Each row comes from the steps of one walk. Every step used is in the known rows, and no mark comes twice. Write the walk behind each row, first mark first.
Known rows:
dudelu -> roli: [-3.347 -0.590  2.110  2.386 -1.639 -0.597 -1.268  0.070  0.375 -1.650
  0.941  0.257 -0.511 -0.536 -0.148  0.723  2.902]
dudelu -> geke -> keba: [-2.206 -3.564 -1.141  5.271  0.155  1.102 -2.188 -1.925  2.334 -1.880
  0.364  0.009 -0.323 -0.138 -3.002 -1.466  1.079]
defin -> zubo -> mirif -> dudelu -> geke: [ 2.828 -0.262 -3.150 -1.574 -0.838 -1.247 -1.196  2.077  0.771 -2.739
 -1.710  1.577 -2.343  0.339  1.746  0.385 -0.599]
geke -> keba -> mirif -> dudelu: [ 0.132  0.260 -1.840  0.462  1.321  1.664  0.803 -2.426  1.232  0.864
  0.858 -2.426  1.351 -1.655 -1.328 -0.746 -1.192]
goruno -> mirif -> dudelu -> defin: [ 0.664  1.425  0.171 -4.496 -0.918 -1.089  0.339  2.812 -3.571  1.157
  0.210  1.818  0.432  1.259  0.503  0.299 -0.613]
keba -> mirif -> dudelu: [-0.390  3.441 -1.256 -1.836  0.087 -0.512 -0.231 -1.208 -0.396  1.726
  1.557 -1.948  1.861 -2.263 -0.050 -0.248 -0.187]
dudelu -> roli -> keba: [-2.981 -4.184  3.035  4.162 -0.791  0.527  0.553 -0.026  1.407 -2.442
  1.706  1.511 -1.054  0.705  0.156  0.064  0.716]
defin -> zubo: [-3.231  2.797  1.689  3.345  2.357 -0.871 -0.967 -0.910 -1.327  1.818
 -1.332  1.430 -0.751  1.074 -0.628 -0.719  0.488]
geke -> keba: [-3.091 -1.433 -0.514  4.278  1.396  1.963  0.537 -2.619  0.380  1.035
 -0.139 -0.058 -0.499  0.957 -1.876 -0.560  1.563]
mirif -> dudelu: [-2.184  1.141 -1.909 -0.913 -0.728 -0.806  0.318  0.847 -1.738  0.641
  1.390  2.025 -0.408 -0.226  1.496  0.656  1.127]
geke -> keba -> mirif: [-1.249  0.859 -0.030  3.475  2.204  2.334 -0.048 -4.685  1.968  2.165
  0.039 -4.145  1.705 -1.265 -3.402 -1.426  0.235]
zubo -> mirif -> dudelu -> defin: [ 4.524 -1.576 -2.613 -5.175 -3.920  0.116  1.904  3.306 -1.895  0.161
 -1.234  0.726 -0.829  2.430  2.694  3.623  2.649]
vomi -> mirif: [-2.017  2.297 -0.189 -1.389  0.707  1.216 -1.400 -1.593  0.625  3.681
 -0.797 -0.890  0.712  0.128 -0.568 -0.578  6.078]
goruno -> defin -> zubo -> mirif -> dudelu -> roli -> keba: [ 5.296 -4.763  0.912 -2.929 -2.568 -1.527  2.832  3.669 -0.498 -1.595
 -0.435  3.209 -2.303  0.876  5.449  1.620 -3.154]
goruno -> mirif -> dudelu: [-2.296  3.791 -1.424 -3.193  1.287 -0.700  0.303  0.477 -2.757  1.185
  1.204  1.487 -0.516 -0.496  0.637 -1.363 -1.348]
goruno -> mirif: [-3.651  4.405  0.277 -0.253  1.991 -0.007 -0.415 -1.635 -2.161  2.436
  0.427 -0.136 -0.227 -0.012 -1.339 -2.106  0.030]

Which walk is each row?
[ 0.016  1.034  0.920 -1.478 -1.613 -1.023 -1.035  0.256  1.157 -1.805
  1.880 -2.084  1.298 -2.993  0.360  0.601  0.296]	keba -> mirif -> dudelu -> roli
[ 0.540 -2.179  0.278  0.769 -0.446  1.065 -0.080 -1.086  2.629 -2.604
  1.191 -2.590  0.926 -2.467 -0.892  0.101 -0.764]	geke -> keba -> mirif -> dudelu -> roli
[ 0.037 -0.137 -0.518  0.014  0.974  0.667  1.783 -1.313  0.632  0.965
  2.301 -0.653  1.332 -0.992  0.236 -1.132 -2.393]	roli -> keba -> mirif -> dudelu
[ 0.505  1.442 -1.857 -0.949 -1.033 -1.283 -2.816 -0.512  1.633 -1.235
  2.100 -1.769  2.005 -3.369 -1.149 -1.223 -0.761]	keba -> mirif -> dudelu -> geke
[-0.499 -1.263 -0.593  4.301  0.996  1.405 -2.736 -4.003  3.935 -0.730
  0.655 -3.918  1.852 -2.350 -4.526 -2.412 -0.286]	dudelu -> geke -> keba -> mirif
[ 3.532 -1.063  1.569  0.430  1.308  0.484  0.339  0.298  0.263  0.848
 -2.080 -1.103  1.722  0.878 -1.647  0.407 -2.446]	geke -> keba -> mirif -> dudelu -> defin -> zubo
[-1.155 -1.943  3.548  3.302  0.030  0.759  0.037 -2.097  2.889 -1.311
  1.854 -2.380  1.240 -1.351 -1.263 -0.922 -0.583]	dudelu -> roli -> keba -> mirif
[ 1.151 -0.114  1.529 -1.031 -0.593 -1.840 -0.082  3.609 -2.762  0.571
 -1.608  3.354  0.009  2.308  1.168  1.769 -0.209]	mirif -> dudelu -> defin -> zubo
[ 2.730 -4.242  0.423 -0.412 -0.661  0.143  2.597  2.640  1.155 -4.163
 -1.086  2.546 -3.385  1.923  3.620  1.395 -1.827]	defin -> zubo -> mirif -> dudelu -> roli -> keba
[ 3.426  0.120  0.888 -0.919 -0.886 -0.002  0.750  1.547 -1.279  1.369
 -3.997  0.117 -1.142  3.676  0.677  2.289  2.026]	dudelu -> defin -> zubo -> mirif
[ 1.067  2.548  1.940 -3.297  1.268 -1.834 -0.101  3.219 -3.782  1.079
 -1.710  2.817 -0.178  2.150  0.449 -0.312 -2.642]	goruno -> mirif -> dudelu -> defin -> zubo
[ 1.983  1.753 -2.522 -2.526  0.311 -0.366  1.628  1.370 -1.244  0.175
 -2.152  1.504 -2.450  1.353  2.911  1.272 -0.137]	defin -> zubo -> mirif -> dudelu
